What can hang from each mark:
E: D H
T: D
N: W
W: J N V
D: E J T V
J: W
H: E T
V: D W

Every row comes from one small tree of marks. Brackets hold a mark, then the marks that hang from it, in alphabetical order. Every link used is in the known rows. Which tree was each row made from?
Known rows:
{N {W {V {D J}}}}: [ -2 -18  35 -30 -15 -12  29  64 -38  17 -40  14   7  -9 -11  -5  37 -24
   6  34  -1  28 -10 -16 -22]
{N {W J V}}: [ -4 -14  45 -31   3 -30  17  69 -49  42 -35  -4  28 -11 -16 -34  17 -32
  32  41  11  36  26 -36 -36]
{T {D {E H}}}: [-24 -41 -32 -18 -29  12 -37  26   2 -20  13  13 -16  17  10  11 -38  36
 -10 -25 -30  12  -4 -19 -11]
{N {W {V {D E J T}}}}: [ 10 -20  27 -24  20   3  27  34 -42  18 -26  13  14 -13  -7   3  29 -22
  11  39   6  29 -14 -13 -22]
{W J N V}: [  5   1  41 -26  11 -25  13  57 -49  80 -28  -5  36  -1 -34 -66  36 -50
  39  21  43 -30  73 -36 -22]
{D E V}: [  9  -5 -28   1   1   4  10  -6  15 -16  50 -32  -6  -2  -7  19   8  -2
  -3   3  13   2  -9  13   1]
{N {W J {V D}}}: [  0 -14  61 -22  10 -30  15  55 -51  42 -30  15  28 -22 -21 -25  32 -21
  25  36   1  24  37 -17 -21]
{E {D T {V W}} H}: [-11 -34 -62  43  22  25  -9 -63  22 -64  29 -22 -27   1   3  15  -7  25
 -27 -33 -40  19   6 -12  54]
{W J N {V {D E}}}: [ 18 -10  60  -5  53 -10  12  24 -50  86   0  25  30 -19 -45 -43  61 -32
  41  21  37 -54  77   4   0]
{V {D J} {W N}}: [  6  20  61   6  -4 -19  -7  24  12  12 -20  41 -18 -70 -22   0  53   7
 -40   2 -23 -53  21  57  18]
{T {D {E H} V}}: [ -7 -26 -47 -15 -30  10 -35   2  11 -31  47  -3  -1  31  13  17 -39  27
   7 -28 -31  -2   0 -21   9]
{J {W N V}}: [ 11  -7  26 -34 -35 -44  -2  80  -2  66 -55 -17  40  20   3 -35  26 -51
 -19  37  30   8  20 -38 -19]
{H {E {D T}}}: [-29 -45 -18  49 -23  18 -32  27   0 -47 -34 -12 -10   0  24  16 -26  70
 -40 -23 -22  55   4 -57 -28]
{E {D J T} H}: [-27 -26 -55  36  19  40  13 -77   8 -52 -10   1 -58  24  13  11 -17  24
  -8 -36  -9  26 -36  -3  31]
{T D}: [-38 -13  -9 -29 -75 -11 -39  61  -5 -15 -21  22   9  18   7  -6 -41  24
 -26 -24 -30  22  15 -46 -31]
{W N V}: [ -8 -21   1 -35 -30  -7  17  92 -34  41 -45 -13  19   6 -32 -39  49 -49
  -6  15  30 -14  30 -46 -23]
{E {D J T V}}: [ -2  20 -36  28  11  26  25 -69   2 -44  20  -3  -2  23  11  10 -19   9
   3 -23   2  11 -32 -27  11]
{D E {J {W N}} T V}: [  64   54  -27   -5   63   11   16 -100    9   10   43  -33   35   26
   35    9  -25  -34   32   20   52  -25  -50    6   14]
{W J N {V {D E T}}}: [ 26  -6  54  -3  74   0  11  -5 -59  80  -3  22  44 -21 -41 -41  45 -35
  39  22  43 -47  78  -5   1]
{T {D E J {V {W N}}}}: [ 22  17 -18 -23  -7   4 -19   0  14 -10  55   9  12  11  20  10 -33  13
  25 -16 -28 -38 -26 -11  -6]
{E {D J {V W}} {H T}}: [-35 -25 -72  59  -7  27  11 -41  50 -70  27 -30 -56  16  -7  20   4  40
   7 -45 -41  15 -27  33  54]
{E D H}: [-44 -59 -46  35 -22  16  -2  -4  14 -47 -12  -3 -60  12  -6  -1  13  36
 -29 -36 -31  33  -5  -9  30]
{H {T {D E J V}}}: [-47   0 -53  17 -45  14 -15  24  19 -39   7 -19   4  24 -12  10 -34  38
  10 -28  -8  26 -13   6 -13]

Write each row's tree:
[  8 -22  59 -17  32 -20  18  44 -48  45 -15  17  27 -25 -19 -19  34 -17
  32  38   5  20  28  -9 -21] => {N {W J {V {D E}}}}
[  6  28 -12 -33 -54 -12 -25  20  13 -18  27   8  18  20  20  -3 -35   7
  13 -21 -32 -31  -6 -26  -6] => {T {D J {V {W N}}}}
[  7   2 -19  36  31   1  -7 -41  -3 -28  26 -11  32 -19 -10 -14   1  15
 -13 -14 -17  -8  25 -37  20] => {E {D T {V {W J N}}}}
[-11 -11  20  26   9   6   6 -31  26   5  -8  26 -44  -8  -2  31  21  23
 -14   2   4   1 -18  84  27] => {V {D {E {H T}} {J W}}}
[ 24  55   3 -17 -26 -15  13  -3  26 -10  24 -22  -6 -10   6  -3   9 -27
   6   3   3 -40 -19  22   8] => {D J {V {W N}}}
[ 14  -3   0 -37 -13  -3 -11  23   1  27  10  23  17  43  26  -3 -35  -3
  27   0   0 -11 -31 -27 -26] => {T {D E {J {W N V}}}}
[  9  33 -13 -36 -66 -23 -27  11  12  -4  13   3  34  51  36 -11 -43   0
  23 -16 -11 -16 -16 -41  -7] => {T {D {J {W N}} V}}
[-25 -36  -7  44 -39  13 -12  35  14 -39 -30  -3 -32   9  28  17 -18  66
 -18 -26 -22  41 -20 -33 -30] => {H {E {D J}}}
[ 47  23   0 -12  73  21  30 -60 -10  46  -6  -9  17  20  26   6 -17 -45
  19  35  60  -6 -50   5 -18] => {D E {J {W N V}} T}
[ 58  51 -22   2  80  28  16 -91  11 -13  62 -29  10 -19  12  22 -14 -24
  18   9  24 -41 -39  25  16] => {D E J T {V {W N}}}
[ 13  65 -25  -9  -6  19  22 -81   2 -33  11 -28   5  25  23  15 -39 -31
   8  -3  34   6 -27   0   1] => {D J T V}
[ -3  14  52  -5   6 -46 -26  56  -1  32 -22   1  14 -67 -27 -42  20  -5
 -23  14 -10 -29  62   7 -12] => {V {W J N}}
[ -1  31  44   7  -5  -2   2 -44   4   7 -41  35  -4  -7  10  19  -1  -3
 -36   9  17   8   2  38   8] => {V {D {J W} T}}
[-68 -30 -46  20 -50   6 -33  62   9 -35 -23 -12   7   6 -23   6 -30  50
 -21 -24 -15  44   6  -8 -24] => {H {T {D E}}}
[-68 -36 -69  11 -67   9 -34  26  24 -56 -18 -36 -31  22  -9   6 -24  37
 -20 -38 -26  39  18   5  18] => {E {H {T {D V}}}}
[ 46  23  -9  15  87   8 -16 -67  -3   0  62 -36  43 -45  -8   1  -9 -12
   4  13  13 -32  30   4  12] => {D E T {V {W J N}}}
[  0  10   5 -44 -54 -17 -18  44   0  25 -20  23  21  49  30 -15 -39  -9
  14  -6  -4  -4 -15 -42 -27] => {T {D {J {W N V}}}}
[-43 -43 -52  46 -10  23  20 -18  35 -28 -20 -15 -51  45   1   7   2  24
   9 -29 -14  43 -35  17  32] => {E {D {J {W V}}} {H T}}
[ 41  15 -28   0  39  14  17 -53  39 -15  72 -31 -45 -13  10  21  14 -12
  30  -1  -1 -51 -46  60  39] => {D {E H} J {V {W N}}}
[-41 -49 -46  25   3  20  -4  15  14 -26  -6 -24 -55 -11 -22  19   6  26
 -23  -8   3  35 -10  40   3] => {D {E {H T}}}
[ 22  19  33  15  42  10   3 -58  -5  17 -12  34   1 -19   3  18  14   2
 -20  13  27 -18  -9  42  13] => {V {D E {J {W N}} T}}
[ 21  16  55  24  65  18   3 -47  18   4  11  42 -29 -69  -3  44  15  12
 -43  10 -21 -21   0  83  13] => {V {D E J T} W}
[  5  12 -16  22  -4   0  21 -15  21 -28  29   1 -12   0  -3  -5  15  11
   3 -20 -20 -20 -26 -12  17] => {E {D J {V {W N}}}}
[-11 -15 -27 -20 -22  19 -17  -2   5 -17  16  23 -33  32  22  17 -46  28
  17 -24 -21   1 -41  -2 -13] => {T {D {E H} J}}
[ 16  55   8 -16 -30 -14  21 -12  38 -14  26 -21 -24  -4  14  19  -3 -22
   2   1  -6 -13 -26  38   2] => {D J {V W}}
[  4 -10  55 -20  25 -20  14  34 -55  37 -31  14  35 -21 -17 -23  21 -23
  25  39   7  27  39 -24 -23] => {N {W J {V {D T}}}}
[ -5  21  50  -1 -32 -19   3   5   5  17 -37  38 -10  -9  -2   1  32   0
 -25   5  12 -16   2  40   8] => {V {D {J {W N}}}}
[ 10  10  48   9  11  -5  12 -21  15  23  -6  42 -28 -14   1  27  24   9
 -17  11  12  -7 -19  67   8] => {V {D E {J W}}}
[ 24  41  -1   2  27 -14 -25 -40  -5  -9  19 -37  52 -34  -7 -17 -17 -21
 -15   5   6 -21  55 -21  10] => {D T {V {W J N}}}
[  3  -5  46 -16 -16 -28   7  33   8  56 -51   4  24  20   8   2   9 -39
 -37  33  17  34  24   0 -12] => {J {W {V {D T}}}}
